Known rows, with every way that one mark hangs from another:
devis[fusem piti[bama volos]]: [ -5  -7 -13  10  42  -1  21  -5  27 -15   4 -11 -25   7  -6  14  17  24
 -24 -22  44   4  16  -5  15  19 -15 -26 -26 -10  23]
tuporor[bama[piti[galipo[febe]]]]: [-11  -6  12   5 -12  -9   1  -6  16 -13 -22 -19 -20  -1   3 -11   3  34
   5   0  -2  20  15   3  14  12  -4 -22  -3   7  -9]
devis[piti]: [  3 -11  -7  -4  12  -7   8  -2   5   7   4 -14  -7   1  -3   6   6   0
 -15   7  13  -4   8  -2   9  -3  -8  11  -4 -13  13]
sonab[sibet]: [  9  -1 -19 -11  13  -4  -9  -6   3   8   6  12  10   2   2  -2  -3 -12
   6  -2  -4  -7 -11  -5  11   9  -5   3  -6   4   1]
bama[piti[galipo[febe] volos]]: [-17  -4  15  13   1 -23   6   0  22 -15 -16 -26 -12  16 -16 -17  15  31
  -3 -20  -2  35   8   4  32   9  -5 -29 -27   0   7]
piti[galipo]: [ -8  -3  17   2 -10  -8   4   8   9  -5  -8  -4 -10  14 -12  -4  -5   9
  -1 -12  11  10   6   9  14   7   3  -5 -11   6 -10]
vosavok[bama[piti[galipo volos]]]: [-21 -23  10  23  23  -5  27   0  35 -18 -34 -10 -32  18  -5  -4  15  47
  18 -16   7  22  17  15  51  15 -10 -29 -16  21  -9]
fusem[devis]: [  5  -9  -4 -11 -22   7  -3   5  -9  -1   4  -8   0   7   6   1   3  -9
   7   8  15  -3  12   9   0   3 -15   9 -12  -2 -13]
baniz[devis[fusem piti]]: [ 22  -8   4 -10  12   3  -5 -10   5   6  26 -25 -13 -13   6  41   1  11
 -24   0  44  -8  31  -3  -9  16   9  -6 -24 -19   5]
bafu[devis[piti]]: [ 17 -21   2  -8   4  -5   6  -1  -6  13  12 -23 -15  -8 -10  25   2  -1
 -23  15   7  -2  17  -3  -5  -5   0   0 -13 -18   4]
bama[piti]: [-10   2   5  10  16  -3  11  -7   9   4 -13 -10  -5  -4   8   3   6  10
  10   2 -10   3   5   9  15   1 -12  -2   2   5  -3]
fusem[devis sibet[sonab]]: [ 29  -1 -31 -38 -31  30 -19  -5   4  15  18  -8  -2  -3  12  -5   6  -8
  -1   4  19  -7  -8  23  18   8 -32  -9 -25   5  -6]
baniz[devis[fusem piti[galipo volos]]]: [  5 -19  16   2  11  -8   9   2  24  -9  12 -35 -29  15 -14  31   7  34
 -28 -27  60  11  38  -1  15  27   4 -25 -49 -15   5]
bafu[devis[fusem[sibet]]]: [ 38  -6  10 -27   7  18 -12  -8  -2  10  26   9  -9 -23   6  34 -10  15
 -18   1  17 -12   9   7  -9   8   7 -22 -27  -9 -14]
galipo[febe piti]: [ -6   7 -11 -16 -14  -3 -32   2  -6  -7   1  -2   6  -2   5 -17   2 -12
   6  -2  -9  24   3   4 -19   0   4   4 -10 -17  16]
bugus[galipo]: [ 2  2 11 -9  7 -4  1  6  7 -5 -2 -5  3 -9 -5 -3 -2 -9 -6  5 -8  8 -3  3
 10 -7  4 -2  0 10 19]
piti[bama volos]: [-15  -3 -12  26  24  -1  18   1  17 -16 -11  -1 -16  12  -9  -7  20  14
  -3 -23  14  16  -4  -3   8  11 -15 -29 -14   2  19]
devis[baniz fusem[sibet]]: [ 25  11   9 -12   0  21  -1  -7   8   7  18   2   7 -26   9  24 -17  30
   1  -1  26 -19  14  14   2  22  -3 -23 -16  -5 -20]
baniz[devis]: [ 12  -5   4   5  -4   3 -10  -5  -4   6  10 -14  -5  -8   2  19   5   3
  -3  -2  13   4  10  -2 -16   8   7  -7 -14  -7   3]
febe[galipo[piti[volos]]]: [-17 -17  -2   0  12  -3 -14  15  20 -16 -20   2 -12  10 -13 -21   7  -3
   6 -15  -6  29  12   8   1   2  -9  -2 -24   2  34]
fusem[devis[bafu baniz piti[galipo]]]: [ -1 -21  18   4 -42   1  21  16  -8  -3   7 -53 -15  -2 -21  20   2  11
  16   8  35  -9  36  30  18  28 -21   5 -25 -21 -32]
tuporor[bama[piti[galipo volos]]]: [-25 -22   8  24  13  -2  29  -1  32 -17 -38 -19 -35  19  -5  -6   8  49
  10 -18  10  16  22   5  27  18 -24 -30 -14  13  -5]
baniz[devis[bafu piti]]: [ 13 -22   3  12   1   1   2  -5  -9   5  20 -41 -16 -20  -9  37  16   0
  -5   5  19  -8  18   6 -11  16  -5   7 -17 -30   2]
febe[galipo[piti]]: [-10  -9   3 -10   1   1 -23  11  11  -6 -13   9  -6  -3  -2 -16   0 -18
   7   0 -10  20   8  14  -8  -2   2  12  -9   4  23]
fusem[devis[bafu piti] sibet[sonab]]: [ 30 -20 -34 -33 -27  27  -8  -4   0  14  27 -33 -14 -17   1  11  17 -11
  -3  12  24 -18  -1  32  22  14 -46   6 -30 -20  -6]
baniz[devis[bafu fusem[sibet]]]: [ 35  -8  12  -6   2  23 -17 -13  -4   2  33 -10 -10 -36   8  47   4  16
   0  -8  28 -18  10  16 -15  28   3 -15 -31 -22 -16]
vosavok[bama[piti[galipo[febe] volos]]]: [-14 -16  12  15  10 -14   9  -2  28 -22 -26 -17 -23  13  -5 -13  19  45
  10 -12   0  34  12   8  46  13   2 -37 -18  11  -3]
febe[galipo]: [  2  -7  15  -5   1  -6 -10   6   9  -5  -6   5  -2  -8  -9  -9   1  -6
  -5   5  -8   8   2   1   5  -5   7   3  -2  12  14]
devis[bafu]: [  0  -7   6  11  -5   5   3   2 -11  -6   5 -12  -5 -14  -7  10   6  -1
  12  -1  -8  -7  -1   9  -4  10  -2   5   1 -12 -13]

Rows:
[  6  -7   9   7 -44  18   9  10 -22  -4   9 -35   3 -16  -5  19   1   2
  31  12  10 -14  24  23  -8  24 -17  -1 -11 -15 -36]
fusem[devis[bafu baniz]]
[  2 -18   0   4  20   1  17   1   6 -16  12 -28 -20  -6 -16  27  12  21
 -12 -14  26  -9  22   1  11  21 -11  -9 -26 -25   2]
devis[bafu fusem piti[volos]]
[-25 -13 -10  13  28   0  -5  12  29 -22 -25   9 -21  10 -11 -22  19  -3
   6 -22   4  36   4  10  -2   8 -16 -17 -24   5  43]
febe[galipo[piti[bama volos]]]
[-18   3 -13   0  18  -6 -13   8  20 -28 -11  -8  -8   3  -9 -28  18  -7
  -2 -20  -4  49  -5   3   0   5  -6 -29 -24  -4  55]
bugus[galipo[febe piti[bama volos]]]
[-10   9   7   6 -11 -15  -6   2  12 -16  -3  -4 -12   8 -12 -16  10   9
  -8 -15  12  30  -6   3   9  11   9 -26 -13   1   6]
piti[bama galipo[febe]]
[-13  11  -9 -10   9  -3 -23   5  10 -18  -5  -1  -2 -11   1 -23  11 -19
   0  -5  -8  40  -7   9  -9   1   2 -14  -9  -4  45]
bugus[galipo[febe piti[bama]]]
[ -2 -34  16  24  -2 -11  16   6   9 -10   7 -52 -32   7 -29  25  20  23
 -10 -20  34  11  26   9  13  26 -11 -12 -43 -27   5]
baniz[devis[bafu piti[galipo volos]]]
[-17 -15   8  14  -3 -11  12  -3  25 -22 -29 -27 -26  12  -7 -17  12  48
   2 -14   2  28  19  -3  21  16 -13 -38 -19   4   2]
tuporor[bama[piti[galipo[febe] volos]]]
[ 17  -3 -14 -12  41   8   7 -16  25   4  18   8 -18 -14  10  21   9  18
 -23  -7  46 -14   2  11  12  15 -19 -15 -21 -11  14]
devis[fusem[sibet] piti[bama]]
[-24 -10  15  23  15 -13  25   3  28 -11 -25 -20 -22  22 -15  -6  10  32
   7 -24   6  22  13  12  37  13 -16 -22 -24   9   0]
bama[piti[galipo volos]]
[ 13 -17  26   1  -6  -2   1  -1   4  -7  23 -41 -28 -11 -12  47   4  18
 -13 -13  47  -5  35  13   5  32  10  -7 -34 -24 -16]
baniz[devis[bafu fusem piti[galipo]]]
[ 11  -8   2  16   5   4  24   0  -1  10   7 -32 -19 -17 -13  31   4  14
 -13  12  19   2  22   4 -10  13  -5 -27 -11 -15   3]
bafu[devis[baniz piti[bama]]]
[ 25   4  15  -2  -6  25   2  -4  -4   1  22 -10   3 -39   1  37  -9  28
  15  -1  18 -26  13  23  -2  31  -5 -20 -16 -16 -30]
devis[bafu baniz fusem[sibet]]
[ -5   6  -2 -24  -7  -6 -32   9   2 -13  -1  -8   9 -10  -1 -21  -1 -21
   1   2 -17  34   0   7  -7  -6   9   1 -10  -8  35]
bugus[galipo[febe piti]]
[-12 -21  18  27 -11  -9  35  15  10 -12  -4 -52 -20   4 -37  14   9  35
   4 -14  23   5  28  15  26  29 -16 -17 -29 -22  -9]
devis[bafu baniz piti[galipo volos]]
[-19 -12   5  32  10 -12  41   9  30 -11 -13 -35 -25  17 -27   2  13  39
  -8 -22  41  18  23  10  27  26 -22 -35 -29  -7  13]
devis[baniz piti[bama galipo volos]]
[ 25 -12   8 -20   9   2   2  -3  -2   7  23 -19 -17 -15  -4  39  -7   8
 -30   8  25  -8  29  -5  -5   6   9 -10 -19 -17  -4]
bafu[devis[fusem piti]]
[-15 -21  -8  23  23   6  25 -10  21 -11 -30 -16 -24   4   6  -1  11  41
  11  -6  -2   5  16  -4  13  13 -28 -26  -5   7   4]
tuporor[bama[piti[volos]]]
[ 40   0  18 -17  -8  24  -2  -5  -3  12  27  -7  -1 -33   3  42 -20  30
  -7   7  19 -16  22  11 -13  19   7 -36 -25 -10 -25]
bafu[devis[baniz fusem[sibet]]]
[  1 -11  18  16  -6  -5  29   8   9   4   1 -35 -29  -5 -23  25   1  23
 -14  -1  31  12  27  13   5  20  -2 -31 -22  -8  -5]
bafu[devis[baniz piti[bama galipo]]]
[ 37 -19   4 -11  14  15  -8 -16   0   9  38 -25 -18 -35   4  53  10  16
 -14   0  43 -24  17  16  -7  26  -7  -4 -35 -32  -4]
baniz[devis[bafu fusem[sibet] piti]]
[ 36  -1   5 -15  11  17 -20 -15   6   8  30   2  -5 -22  16  36  -1  17
 -12  -8  37 -13  11   7 -11  19   5 -19 -31 -10  -5]
baniz[devis[fusem[sibet]]]
[-17  -1   2  18  -1 -18   4   6  22 -26  -9 -11 -17  21 -23 -22  19  23
 -11 -30  17  38  -3  -3  16  14   0 -41 -28  -2  18]
piti[bama galipo[febe] volos]
[-14  -4 -17  -5  -5  -5 -23   6   5 -17  -5  -8   0  11  -6 -24  10   2
   4 -17  -7  33   5  -2 -11   5  -5 -11 -25 -19  28]
galipo[febe piti[volos]]
[-18  -8  -5  -5  16   0  -5  14  16 -17 -17  -9  -6   9  -9 -14   5  -6
   5 -16  -6  29   6   8   6   0 -12  -6 -20   0  39]
bugus[galipo[piti[volos]]]
[  6  -8  11 -15 -48 -13   2  11  -3  -2  11 -48  -1   5 -15  -1  -1  13
  -3  14  35  11  33  15  15  15  -7  -5 -29 -19 -12]
fusem[devis[baniz piti[galipo[febe]]]]
[ 18 -10 -10  -2  34  14  10 -12  13  -2  22  -3 -24 -29   1  31  16  14
 -12  -8  38 -21   1  21   8  25 -22 -11 -21 -24   2]
devis[bafu fusem[sibet] piti[bama]]
[ 10  -9   4  -5  11   4   7  -2  -2  -7  20 -20 -14 -18  -5  32   2   8
  -9  -1  22 -19  20   8   4  18  -1   4 -10 -23  -9]
devis[bafu fusem piti]
[ 14 -23   5  11  16   4   6  -4   4 -10  24 -42 -23 -12 -12  46  17  23
 -15 -16  39  -5  33   0  -4  30  -3 -17 -39 -31   4]
baniz[devis[bafu fusem piti[volos]]]
[ 22 -16 -23 -42 -31  12  -7  -1  20  15  16 -26 -18  12  -2  -3   7   0
 -15   1  45  -2   5  32  42  12 -40  -2 -41  -1  -3]
fusem[devis[piti[galipo]] sibet[sonab]]
[ -5  -6  -2  30   7   5  30   2   0  -3   5 -36 -14 -23 -14  22  15  14
   8   2  17  -7  14  16  -1  25 -18 -11  -2 -22  -1]
devis[bafu baniz piti[bama]]
[-14 -14  17  13  13  -3  17  -3  24  -9 -27  -5 -27   6   5   3   6  32
  20  -3   4  13  14  23  41  12  -1 -14   0  22 -20]
vosavok[bama[piti[galipo]]]
[ -9  -6  10   3 -17 -20  -5   9  14 -20  -3 -17  -6  21 -23 -21   9  22
 -11 -21   9  31   4  -5  18   8   5 -26 -29  -5   9]
piti[galipo[febe] volos]
[ 20 -20  -8 -12 -20  19  -6  -2 -14   2  16  -8  -5 -15   4  11  10  -5
  17   9  14 -20  -1  30   2  13 -30  11 -22 -15 -24]
fusem[devis[bafu] sibet]
[ 47   5 -12 -42 -12  34 -24 -10   6  13  33  -3 -11 -23   7  28 -10  11
 -24  -4  16  -7   0  11   3  12  -2 -39 -29   2 -12]
bafu[devis[fusem[sibet[sonab]]]]
[ 11  -2  13   4  -4   9  17   1  -5  -3  21 -36  -5 -29  -8  40  -6  22
   2   4  25 -21  32  13   1  28  -1  -8  -9 -25 -20]
devis[bafu baniz fusem piti]
[-18  -3  -5   5  16   3 -17   8  19 -13 -20  17 -17  -2  -1 -16  11 -17
   7  -9  -1  27   2  16 -11   5  -5  -2  -8   8  33]
febe[galipo[piti[bama]]]
[  2 -28  -2  14 -22   7  29  12  -8  -7   8 -56 -11  -4 -18  20  15  16
  13   6  26 -10  34  16  10  25 -35  -3 -30 -30 -14]
fusem[devis[bafu baniz piti[volos]]]
[ 13 -23   5  12  -1  -1  26   7   2   6   7 -43 -13  -6 -24  26   1  28
 -15   6  14   5  32  -5   0  10  -8 -27 -27 -22   4]
bafu[devis[baniz piti[volos]]]
[ -6 -20  14   6  -7 -12  15   8   4  -5   2 -31 -22   2 -23  13   7   6
  -2  -5  17  -2  13  16  19  14  -9  10 -14 -17  -8]
devis[bafu piti[galipo]]
